What can hang from each mark
k_422: k_323 k_536 k_672
k_323: k_17 k_422
k_17: k_536 k_672
k_536: k_17
k_142: k_17 k_422
k_652: k_422
k_672: k_17

Every row comes from one small tree of marks. The marks that hang from a mark follow it in brackets, in the order of their numbers. Every link used is in the known rows. Which tree was each row made from?
Known rows
k_422(k_323 k_536): [-0.17  0.21  0.11  0.14  0.25  0.02 -0.05 -0.05  0.02  0.28 -0.01  0.16
  0.19 -0.25 -0.24  0.13 -0.09  0.06 -0.03]
k_422(k_323 k_672(k_17(k_536))): [-0.09  0.08  0.06  0.33  0.27  0.33 -0.18  0.07 -0.01 -0.28  0.01  0.12
  0.15  0.17  0.09 -0.02 -0.37  0.37 -0.04]
k_422(k_323 k_672): [-0.14  0.23  0.03  0.24  0.19  0.03 -0.12 -0.15  0.16 -0.19 -0.02  0.05
  0.18  0.06  0.03  0.07 -0.03  0.11 -0.18]
k_536(k_17(k_672)): [ 0.10  0.17  0.22  0.12  0.40  0.10 -0.08 -0.18 -0.04  0.06 -0.03  0.07
  0.07  0.22  0.33 -0.25  0.38  0.20  0.30]
k_17(k_672): [-0.02  0.21  0.05  0.19  0.44  0.00 -0.24 -0.27  0.18 -0.08 -0.15  0.05
  0.09  0.19  0.27 -0.10  0.13  0.09  0.22]
k_17(k_536 k_672): [ 0.03  0.00  0.11  0.21  0.47  0.16 -0.17 -0.19  0.12 -0.26 -0.20  0.15
  0.06  0.22  0.24 -0.20  0.16  0.25  0.25]
k_323(k_422(k_536(k_17(k_672)))): [ 0.10  0.23  0.07  0.14  0.24  0.09  0.19 -0.20  0.03  0.29 -0.07  0.15
  0.03 -0.29 -0.02 -0.46  0.25  0.16  0.32]
k_142(k_422(k_323)): [-0.07  0.09  0.27  0.03  0.45 -0.21 -0.13 -0.19  0.21 -0.02  0.00  0.20
  0.04  0.08 -0.12  0.07 -0.04  0.06  0.26]
k_323(k_17 k_422(k_672)): [ 0.06  0.15  0.02  0.14  0.10 -0.11  0.08 -0.18  0.20 -0.48 -0.02  0.09
  0.01  0.00  0.28 -0.44  0.23  0.23 -0.08]
k_422(k_536 k_672(k_17)): [-0.10  0.32 -0.01  0.37  0.16  0.23 -0.18 -0.02  0.10 -0.13 -0.10  0.05
  0.20  0.16  0.14 -0.02 -0.39  0.24 -0.06]
k_422(k_323 k_536(k_17)): [-0.06  0.16  0.28  0.09  0.21  0.13  0.09  0.04 -0.20  0.42  0.11  0.18
  0.18 -0.22 -0.21 -0.03  0.12  0.14  0.06]
k_17(k_536): [ 0.05 -0.10  0.18  0.13  0.39  0.06 -0.21  0.00  0.08 -0.44 -0.14  0.13
  0.08  0.21  0.29 -0.08  0.07  0.34  0.07]
k_142(k_17 k_422): [-0.01  0.08  0.09  0.08  0.52 -0.34 -0.17 -0.20  0.28 -0.45  0.03  0.24
 -0.09  0.27  0.11 -0.12  0.10  0.24  0.24]
k_652(k_422(k_323)): [-0.01  0.09  0.15  0.05  0.13 -0.08 -0.16 -0.15 -0.13  0.03  0.09  0.28
  0.30  0.09 -0.10  0.13  0.11  0.10 -0.21]
k_142(k_17): [-0.02  0.12 -0.02  0.14  0.41 -0.17 -0.25 -0.06  0.15 -0.40  0.06  0.12
  0.01  0.14  0.24 -0.05  0.12  0.31 -0.01]
k_422(k_536): [-0.07  0.17  0.12  0.15  0.27  0.00 -0.14 -0.05  0.12  0.00 -0.12  0.08
  0.14 -0.02  0.05  0.02 -0.02  0.14  0.02]
k_422(k_672): [-0.01  0.19  0.02  0.26  0.20 -0.01 -0.21 -0.18  0.25 -0.47 -0.14 -0.01
  0.16  0.31  0.34 -0.05  0.05  0.17 -0.13]
k_536(k_17): [ 0.10  0.06  0.28  0.03  0.30  0.01 -0.10  0.00 -0.08 -0.12  0.04  0.05
  0.11  0.23  0.37 -0.13  0.30  0.28  0.12]
k_652(k_422): [ 0.09  0.05  0.14  0.07  0.14 -0.10 -0.23 -0.17 -0.04 -0.24 -0.03  0.23
  0.27  0.34  0.19  0.03  0.20  0.17 -0.18]
k_323(k_17(k_672) k_422(k_536)): [ 0.02  0.24  0.01  0.12  0.25 -0.01  0.19 -0.25  0.09  0.18 -0.06  0.20
 -0.05 -0.33 -0.07 -0.52  0.24  0.08  0.23]
k_652(k_422(k_323 k_672(k_17))): [-0.05  0.23  0.01  0.28  0.01  0.16 -0.19 -0.11 -0.14 -0.10  0.12  0.21
  0.34  0.26 -0.01  0.08 -0.25  0.20 -0.29]

Which tree is each row?
[-0.01  0.18  0.20  0.18 -0.16  0.19  0.20 -0.16 -0.32  0.20  0.17  0.36
  0.36  0.03 -0.32 -0.08  0.25  0.11 -0.34] | k_652(k_422(k_323 k_536(k_17) k_672))
[ 0.01 -0.07  0.07  0.25  0.41 -0.11 -0.05 -0.23  0.28 -0.86 -0.04  0.30
 -0.10  0.43  0.08 -0.26  0.10  0.38  0.10] | k_142(k_17(k_536) k_422(k_672))
[-0.17  0.26  0.15  0.14  0.31  0.12  0.13 -0.18 -0.13  0.48  0.08  0.28
  0.06 -0.29 -0.31 -0.20  0.21 -0.03  0.18] | k_422(k_323(k_17(k_672)) k_536)
[-0.05 -0.06  0.36  0.05  0.53  0.01  0.14 -0.25 -0.03 -0.02  0.06  0.40
 -0.11  0.08 -0.20 -0.34  0.28  0.11  0.48] | k_142(k_422(k_323(k_17(k_536 k_672))))
[ 0.04  0.17  0.34  0.11  0.42  0.01  0.13 -0.33  0.04  0.27 -0.07  0.27
  0.00  0.15 -0.09 -0.32  0.26  0.07  0.53] | k_142(k_422(k_536(k_17(k_672))))
[-0.08  0.23  0.01  0.22  0.50 -0.16  0.00 -0.38  0.22 -0.05 -0.06  0.33
 -0.09  0.06 -0.23 -0.22  0.09  0.09  0.41] | k_142(k_17(k_672) k_422(k_536))
[ 0.06  0.26 -0.13  0.28  0.20  0.04 -0.18 -0.07  0.27 -0.42 -0.10 -0.02
  0.08  0.08  0.36 -0.22 -0.34  0.33  0.00] | k_323(k_422(k_672(k_17)))
[-0.02 -0.17  0.44 -0.03  0.46 -0.08  0.10 -0.08 -0.07 -0.19  0.11  0.37
 -0.07  0.09 -0.17 -0.22  0.21  0.21  0.31] | k_142(k_422(k_323(k_17(k_536))))
[-0.05  0.12  0.09  0.12  0.42 -0.27 -0.05 -0.20  0.22 -0.21  0.00  0.30
 -0.05  0.06 -0.18 -0.11  0.01  0.20  0.24] | k_142(k_17 k_422(k_536))
[-0.07  0.02  0.20  0.28  0.40  0.15 -0.09 -0.07  0.12 -0.35 -0.01  0.25
  0.04  0.29 -0.05 -0.07 -0.37  0.30  0.21] | k_142(k_422(k_323 k_672(k_17(k_536))))
[-0.10  0.19  0.15  0.16 -0.15  0.07  0.22 -0.21 -0.27  0.09  0.17  0.42
  0.30 -0.01 -0.36 -0.11  0.25  0.03 -0.40] | k_652(k_422(k_323(k_17) k_536 k_672))
[ 0.03  0.15  0.09  0.05  0.16 -0.10  0.14 -0.08  0.06  0.01  0.01  0.18
  0.00 -0.34 -0.03 -0.37  0.17  0.18  0.07] | k_323(k_17 k_422(k_536))
[ 0.06  0.06  0.40  0.03  0.33 -0.07  0.08 -0.14  0.00  0.09 -0.01  0.23
  0.04  0.15 -0.03 -0.18  0.19  0.17  0.35] | k_142(k_422(k_536(k_17)))
[ 0.11  0.13  0.13  0.06  0.16  0.01  0.13 -0.03  0.01  0.12 -0.02  0.12
  0.05 -0.28  0.04 -0.32  0.17  0.26  0.13] | k_323(k_422(k_536(k_17)))
[-0.10  0.30  0.01  0.32 -0.07  0.24 -0.05 -0.08 -0.18  0.16  0.09  0.31
  0.37  0.07 -0.29  0.09 -0.34  0.14 -0.32] | k_652(k_422(k_323 k_536 k_672(k_17)))
[-0.07  0.19  0.15  0.25  0.23 -0.10  0.00 -0.31  0.32 -0.27 -0.19  0.17
  0.08  0.25 -0.07 -0.09 -0.05  0.06  0.11] | k_142(k_422(k_536 k_672))
[ 0.00  0.22  0.00  0.17  0.01 -0.02  0.21 -0.18  0.15 -0.20 -0.03  0.16
  0.04 -0.21 -0.01 -0.43  0.16  0.16 -0.12] | k_323(k_17 k_422(k_536 k_672))
[-0.15  0.22  0.29  0.08  0.42 -0.04  0.22 -0.32 -0.01  0.42  0.06  0.40
 -0.04 -0.14 -0.46 -0.25  0.18 -0.09  0.44] | k_142(k_422(k_323(k_17(k_672)) k_536))
[ 0.08  0.06 -0.07  0.31  0.24  0.18 -0.11  0.00  0.20 -0.60 -0.13  0.06
  0.05  0.11  0.33 -0.32 -0.34  0.48  0.02] | k_323(k_422(k_672(k_17(k_536))))
[-0.11  0.16  0.18  0.17  0.32 -0.15 -0.06 -0.29  0.28 -0.25 -0.05  0.17
  0.08  0.21 -0.09  0.02 -0.05  0.04  0.09] | k_142(k_422(k_323 k_672))
[-0.11  0.22  0.05  0.25 -0.11  0.09  0.06 -0.24 -0.10  0.06  0.04  0.32
  0.37  0.00 -0.35  0.07  0.03  0.01 -0.42] | k_652(k_422(k_323 k_536 k_672))
[-0.05 -0.10  0.30  0.03  0.34  0.10  0.02  0.06 -0.17 -0.13  0.13  0.27
  0.04 -0.05 -0.01 -0.18  0.23  0.26  0.04] | k_422(k_323(k_17(k_536)))
[ 0.02  0.23  0.20  0.17  0.30  0.18  0.07 -0.18 -0.10  0.31 -0.06  0.16
  0.10  0.01  0.05 -0.26  0.30  0.13  0.27] | k_422(k_536(k_17(k_672)))
[-0.12  0.28 -0.02  0.31  0.23  0.19 -0.22  0.01  0.07 -0.11  0.05  0.03
  0.20  0.13  0.11  0.07 -0.39  0.22 -0.07] | k_422(k_323 k_672(k_17))
[-0.04  0.10  0.41  0.02  0.31 -0.03  0.16 -0.10 -0.08  0.37  0.09  0.29
  0.06 -0.09 -0.35 -0.07  0.11  0.08  0.30] | k_142(k_422(k_323 k_536(k_17)))
